Known rows, with every way that one mark hangs from another:
vefog[roli]: [ -2  -8  -8  -8  -4   9 -10   3  -7   3 -10  12  -7 -24  23   4 -15 -20
  -1 -25   2 -28  -6  22  -8  11 -41  -5   8 -15  22  56 -42  12   1   2
  12  19  -3  29 -34  14   0 -34   7  11  16]
sakerag[logag]: [ 29   2  37  24  13  -1   9 -17 -20   1  -1  46  -6 -13  12 -24  -8 -10
  25   6  16   3  -2  13 -22  31  -1  -8   1  -3  16  25  -3 -21  13  24
  11  10  11   2 -40 -33  -7 -21  22   7 -31]
bolam[vefog[loti[ketude sakerag] petov roli sofikit]]: [ -9   0 -20 -31 -44  -4  20 -56  49  13 -28   6  -6  -6  30  42 -32  -9
  -5  -2 -88  -3  -6   7  22 -45 -43 -21 -24  32   9   3 -10  13  11  12
  -1 -28  -5  10  71  19   3 -13  73  -5  62]
bolam[vefog[loti[ketude]]]: [ -2  11  -9 -33 -14  15  -3 -43 -10 -16   4  -2  -1   2  13  25 -35  -9
  -6  21   5  15 -29   4  53   0 -42  -7 -11  13  11  -4 -18 -15  -1  18
  12  -4  -8 -18 -12 -24 -32 -39  22  24  27]
ketude[roli[sakerag[logag]] sofikit]: [-10 -10  14  22  41   7 -12  29 -34  -7  25  14  24   3  14 -33   5  -8
  -4 -28  58  -5  21  -8 -33  48  31 -13  11 -13 -29 -12   3  -9  42  17
 -22   3   0 -17 -21 -22  27  -7  17 -36 -23]
ketude[roli[sakerag]]: [  2  -4   5 -13  19  37 -40  -9 -11  -3  22   5   5 -34  16  -2 -13  -3
   8 -21  54 -23  15  -6 -13  15  -2 -13  15 -22 -29  15   0  10  32  -3
   4   7  -5 -11 -62 -27   7 -16  -3  10   1]
ketude[logag sofikit]: [-21  -8 -31  11  -9   8   3  44 -35 -39  39  12  11  10  -7 -19  27  11
 -25 -16  51  26 -42 -18 -12  21  34 -16 -21 -15  29   7 -13 -10   8  17
  18  -4 -43  14 -22  -6   0 -19 -24 -11   1]
sakerag[petov sofikit]: [ 26   0  17 -21   9   3 -23 -11  -5  43  -8   8 -36 -22  -8 -47 -24  36
  22   3  16   3  23   1 -20  -5 -21  31  10   1  -2  22 -16 -12 -46  -9
   8   6  54   9 -15  17  -6   1  -7  22 -45]
sakerag[logag sofikit]: [ 18  -5  39  24  21 -12   4 -19 -26  28 -23  42  -3 -15 -11 -56  -5   0
  27 -10  -2 -17  19   8 -29  22   5  23  -6  -1 -11  12   6 -29 -10  32
  14   4  38   3 -14 -18  14   2  23  17 -42]
roli[ketude[petov] sakerag]: [ -7  -5  16   7   5  11 -19  21  -9 -19  -2 -20   0  -5 -20  30 -12   8
 -12  12  23 -12   5   4  14 -16   1  14  29 -20 -10   1  17   8  22 -34
 -20  38  26  -6 -72 -24   0  23 -63  -2  -1]
vefog[loti[ketude sakerag] roli]: [ 17 -13 -24   5  -7  22  13 -20  23  19 -22  13  35   1  18  17  22 -17
  16  -4 -33  -6   8  23  10  18 -40  -6 -13  16   6  35  -7   8  -3  15
   0 -13 -15 -15  11  12 -17 -34  12  29  53]
bolam[vefog[petov]]: [ -5  12  16 -20 -30  -8 -12 -43  -1 -21   5   4 -45 -33  14  27 -54   2
   3  17  -1 -12 -34   9  34  -5 -27 -33   1   1  15   1 -37   4  31  15
  35   1   0  17 -17 -38  -9   0  15   1   0]
bolam[vefog[logag petov roli[ketude] sofikit]]: [-27  -3 -13 -39 -15 -22  10 -26  27  17 -33  -4 -53  -8  26  66 -71 -40
   9  -3 -57 -31  -5  15  14 -76 -28 -15  44 -10  16   1 -15   5  18 -42
  17  35   3  40  53  29  29  19  62  -1   8]
roli[ketude sakerag[logag petov sofikit]]: [ 14 -11  56  16  37 -12 -27 -27 -17  62 -20  22   8  13 -15 -68 -27  30
  42  -1  -2 -21  58  14 -23  -6   0  63  60 -17 -21 -13  39  -4 -22 -30
  -3  15  95 -12 -25 -15  38  26 -22  -1 -80]
ketude[logag petov roli[sakerag] sofikit]: [-34   9 -17  12   5   3 -11  57 -13 -68  48 -34  32  10 -23  -9  54  10
 -60 -23  73  14 -14 -38 -23  13  55  -4 -38 -20 -20 -16   0  35  18   5
 -24  -7 -51   6 -29  -8   8  20 -54 -43  22]
bolam[vefog[logag loti[ketude] petov sofikit]]: [-23  21 -15 -55 -34 -22  24 -51  33 -20 -29 -15 -52  -4  22  62 -51 -31
  15  29 -57   2 -33  -4  41 -41 -14 -28   1  21  -1 -18 -14  -9  -4  31
   9 -13  -9   7  70   9 -14   4  82  19   5]
loti[ketude[logag petov sofikit] sakerag]: [  1 -17 -25  38 -20   2  49  65  -5 -57  34  -3  47   2 -42  -6  91  16
 -55   7  25  36  -8 -35 -35  17  65 -10 -68  30  21 -10  14  25   8  14
  -4 -23 -52  -9  10   5 -16   4 -50 -37  45]
loti[sakerag]: [ 33 -13  -3  28 -13  24   5  -6  15  29   4  21  -5 -32  13  -4  -3  10
  14  -1   2   1  -8   8 -24  17 -10 -19 -13  10   4  24  -6 -17  22   3
  21  -6 -11 -16 -38 -40 -18  -5  -3  17   5]
sakerag[logag petov]: [ 40  18  46   1  14  -4  -1 -12 -11  20   1  27 -16  -8   7 -35  -5  22
  38  22  16  12  10  26 -26  25   9   6  18   3  32  18 -14 -12 -10   6
   4  21  32   9 -19 -13  -7 -17  16  -6 -55]
bolam[vefog]: [ 10   3  -1  -9   2  10 -13 -15  -8   2  18  10 -35 -16  21  11 -60  -5
  -4   3  30  -4 -35  20   9  -1 -32 -19  -5  -6   4  15 -33 -19  24  -7
  27   9   1   2 -38 -41 -15 -19   4   6  14]
vefog[logag roli]: [ 16  -4 -20  -5   8   0   1  26   6  -1 -18  11 -26 -13  25  30 -24 -39
  24 -24 -13 -31 -10  28   0   6 -42  -2  14 -27  14  38 -46  -3   7  -3
  14  11 -10  28  -8  44 -14 -21  27  30   8]
loti[sakerag[logag petov sofikit]]: [ 50  -6  56  35  17  -2   1 -26   6  77  -5  37  -5 -14  -9 -87   4  38
  42   2 -40   2  47   7 -50  23   9  25  -5  20  -9   8  14 -23 -22   1
  11 -13  49  -8  11 -13   0  18   1   3 -64]
sakerag[logag petov sofikit]: [ 31  15  53  13  23 -14  -9 -23 -17  50 -19  32 -20  -6 -10 -71  -1  31
  41   9  -2   0  40  13 -29  15  15  36   9  10   7   6  -3 -28 -40   7
   2  11  58  11   2  12   3   5  17  16 -75]

Rows:
[-13   9  -6 -16 -67   6  22 -46  41  -6 -12  -5  30 -13 -12  14  52  12
   4  -5 -67  16 -24 -11   8 -23  25 -16 -29  37  23   0  27  -2  -5  38
  15 -37 -36   9  48  -8  -4   5  35  -4  38]
vefog[loti[ketude[logag] sakerag] petov sofikit]
[ -5  -5  18  -5  16   2 -47  -5  -7  39   5  -8  11  10 -29 -51  10  45
  13 -10  17  -1  28 -10 -11 -15   9  59  42 -30 -18 -23  34   1 -41 -44
  15   9  54   4 -46 -12  34  30 -59   1 -48]
roli[ketude[logag] sakerag[petov sofikit]]
[-41   5 -14  26 -20 -19  15  73 -25 -54  31 -23  28  24 -36  -8  53  19
 -55   9  41  32 -23 -16   1  -1  50   1 -10   2  32 -19  22  12   1 -12
  -6  37 -39  28 -24  -3  -7  15 -86 -22  25]
roli[ketude[logag petov sofikit]]
[-30  -8 -24  18  -2  -4  22  24  21  13   0 -34  11  60  19  13 -10   6
 -38   5 -34  24 -16   9  36  -8 -24 -24 -12   8  -4  -2   6   9  30 -26
 -25  19 -35   8  31  13  -6  13 -49 -24  66]
bolam[vefog[loti[sakerag] roli[ketude[petov sofikit]]]]
[-39 -12 -17  30  -8  -6  -5  46 -31 -20  40  -8  19  15 -22 -15  26  11
 -31   0  44  24 -25  -5  -8  10  34  -4  11 -10  35  -2  20  -4  -2 -20
  12  34 -26  18 -27 -21  14 -10 -43 -25   5]
roli[ketude[logag sofikit]]
[  1  26 -28 -38  -2 -11  30  -2  18 -50 -32 -35 -18  23  14  68 -23 -46
 -19  18 -31  -9 -26  10  58 -14 -45   2 -15   7   0  -8 -36  16  -9  12
 -20  -7 -28  -6  34  44 -40 -11  18  31  51]
bolam[vefog[logag loti[ketude[petov]] roli]]
[-46 -27 -15   7  21  -2  -8  74 -22 -21   5 -21  29  25 -11  16  -1   3
 -34 -22  30 -19  20  -9   1 -12  -5   8  19 -30   6  12   1  39  16 -40
 -47  27  12  15 -22  30  21  17 -68 -25   7]
vefog[roli[ketude[petov sofikit] sakerag]]
[  2   8  -7 -19   8  -7  24  -5  17  16   3  12 -63 -13  29  21 -85 -35
   7   0 -11 -11 -28  10 -11 -40 -18 -37  -8  -6  -5  -1 -37 -28  15 -11
  18  -2 -15  18  13  -8 -13   1  45  16 -10]
bolam[vefog[logag sofikit]]
[ 18 -14   8  29 -10  -1  18  15  11 -19  -1   1  40 -23 -61 -17  88  17
 -45   0  -6  22  13 -35 -30  -1  36  33 -66  31 -15 -16  22  16 -24  15
   9 -24 -16 -17  -4  -6  -6  19 -38   8  27]
loti[ketude[logag petov] sakerag[sofikit]]
[ 14  -2 -13  -6 -15  32  23 -42  33  26   3  -9  20 -23  10  -3  22   1
   3  -8 -21  17   5 -10 -16  -4   1  -5 -32  45  -2  -7  36 -20  -2  21
  -5 -15 -31 -14  34   0 -13 -16  51   8  52]
vefog[loti[ketude[roli] sakerag] sofikit]
[ -3  22 -28 -13  -6   7   9  -3  16   8 -32   5 -28  21  35  29 -23 -34
  30 -13 -34 -24 -18  34  40  14 -46 -10  18 -24  -7  43 -29  -5 -12  16
   0   9 -28  16  14  37 -21 -18  45  47  22]
vefog[logag loti roli]
[-28 -24 -32  -3  16  13 -24  34 -32 -56  59 -13  58  -8 -20  -7  49 -12
 -38 -18  89  11  -2 -46 -25  22  48  -3 -18  -2 -22 -16  19  19   4  -1
 -10 -28 -43 -22 -21  -1  22 -22 -14 -40  23]
loti[ketude[logag roli[sakerag] sofikit]]
[-12  11  -6  -2 -50 -19  -2 -68  19  -4 -14  -1  11   0 -11 -11  25  11
 -14   6 -61  21 -20 -18  46  -8 -10   0 -42  32 -18 -29  24   7 -20  45
  38 -40 -19 -29  50 -26  15   8  14  12  34]
bolam[vefog[loti[ketude[logag] sakerag[sofikit]] petov]]
[ 33 -47 -18  15   3  13  10  43  -9  27  19  13  16 -12  -5 -20  23  22
   8  30  26  29  30 -12 -35  17  18 -10 -14  36  34   4  -3   7 -12 -22
 -11 -18  11 -14  33  31 -16 -27 -15 -16 -10]
loti[ketude[sofikit] sakerag[petov]]
[-18   6 -16 -41  31 -22   8  -6  18 -14 -44 -19 -12  37  -4  30 -28 -31
  -8  -5 -30 -31   9 -21  56 -36 -42  25  -7 -27 -62 -14 -24  25 -23  14
 -30 -50  14 -17  36  54   8  26   1  28  31]
bolam[vefog[logag loti[ketude[petov]] roli[sakerag[sofikit]]]]
[ 14 -24  13  53  10 -12  46  58 -20 -28   4  24  42   9 -27  -8  62  -6
 -27  26  17  34  21 -19 -39  25  50 -17 -53  32  14 -19  11  12  20  17
 -27 -24 -16  -9  26  11 -15   6 -25 -33  -3]
loti[ketude[petov sofikit] sakerag[logag]]
[-19  32 -11 -30 -68 -17  -3 -35  -6 -64  -5 -15  25 -11 -16  29  58   6
  -6  11 -19  20 -38   0  52  16   8  -5 -12  18  30  -2  19   5 -21  60
  20  -2 -33  -1   7  -8 -12 -14  17  13  29]
vefog[loti[ketude[logag]] petov]
[-44  27 -11 -25  -3  12 -31 -34   9   3   6 -20  18  57  27   4 -25 -11
 -14 -30 -17 -22 -32  16  55 -17 -52  10  39 -48 -21  -7  13   8  16 -28
  10   2  -4   4 -35 -29  24  -8 -23  -4  42]
bolam[vefog[loti roli[ketude[logag] sakerag]]]
[-22 -24  27  20  15  -1 -24  10  -7   4 -17 -10   2 -13 -43  -6  -3  15
 -12  -7  19 -18  28 -15  11 -26   0  49  25 -20 -34 -12  32  10  -7 -29
 -13  31  53  -3 -42  -6  21  50 -77  13 -22]
roli[ketude[petov] sakerag[sofikit]]
[  0  12  -4 -37  15   2 -19  -6  38  62 -31 -23 -23  51  26  16 -55  -6
  50  -9 -53 -37  17  32  15 -43 -40  22  77 -33  -5  16   7  -3 -20 -46
 -23   7  41  18  24  60   5  20  24  15 -23]
vefog[logag loti roli[ketude sakerag[petov]] sofikit]
[ 37   4  28  39  11  11  31  -4   3 -21  12   1  38 -30 -29   4  68 -11
 -23  17   8  25  29  -9 -49  42  24   9 -49  57  -2 -27  19   6  23  17
 -21  13 -16 -34   5 -15 -21  -2   9 -15  28]
loti[ketude[petov roli] sakerag[logag]]
[-17 -20  -5  13  18  -9 -35  45 -18  14  38 -17  17  34 -11 -34  16  43
  -3  -2  50   5  -1  -6 -17   1  32  13  36 -24  13 -12  22   9  -6 -53
  -4   4  13   1 -27   1  26  15 -72 -39 -45]
roli[ketude[logag sofikit] sakerag[petov]]
[  4 -18  38  22  33 -19 -16  27 -33  38   7   8  12  37  -2 -44 -18  26
  18  10  36  -2  28   9 -21  15  25   8  57 -24   9 -17  28  -5  11 -39
 -23  20  55  -2 -15  -7  37   3 -33 -39 -73]
roli[ketude[sofikit] sakerag[logag petov]]
[ 65   3 -13  -7  -4  12  14  -4  37  34 -16 -11 -13   0  12   8  23   6
  46  30 -37  21  15  19  14   7 -12  -8   8  21   9  -1   4  -9 -18  10
  -3 -10  -8 -33  39  30 -47 -12  21  39  -7]
vefog[logag loti[ketude sakerag[petov]]]
[-17  35 -10 -47 -34 -13  14 -42  36  -1 -26 -15 -69   1  38  43 -77 -14
  28  13 -71 -17 -43  21  51 -36 -24 -47  16   4   2 -12 -21 -22  17  23
  18  -8 -24  28  60  -3  -8  14  72  16   0]
bolam[vefog[logag loti petov sofikit]]
[-16   5  -1 -19  12  -2 -21   8  -8 -48   5 -34  45 -15 -57  -5  68   3
 -59 -12  53   4  16 -48 -18   5  29  41 -40   7 -46 -33  24  29 -26   7
 -10 -17   0 -17 -30  -1  11  20 -32  -8  31]
loti[ketude[logag petov roli[sakerag[sofikit]]]]
[ -3  -1 -13 -32 -30 -11  12   3  19  -6 -21  12 -60 -44   7  37 -45 -15
  30  15 -48 -19 -10  13  -5 -33   4 -23  11  -2  13   5 -20  -7   1  21
  18   3 -14  36  30  17  -9  17  60  19 -31]
vefog[logag petov sofikit]
[-22 -15 -40 -28  34  -2  -1  10 -20 -21  15 -24  -3  28  25  20 -31 -48
 -11   3  47   8  -6 -22  48  14  -2 -32  -2  -6 -42 -43   4  -2  21   3
 -23 -29 -46 -46  37  16  10 -12  27  -4  28]
bolam[vefog[logag loti[ketude[roli[sakerag] sofikit]]]]
[ 29  23  55  -2  35  13 -36 -22  -6  19  15  15  -8  -8  18 -38  -2  10
  32   1  40 -10  31   9 -32  38  11  11  28 -10  -6  -5   7  -2   3 -11
 -15  14  38  -7 -30 -20  16 -12  20 -21 -45]
ketude[roli[sakerag[logag petov]]]
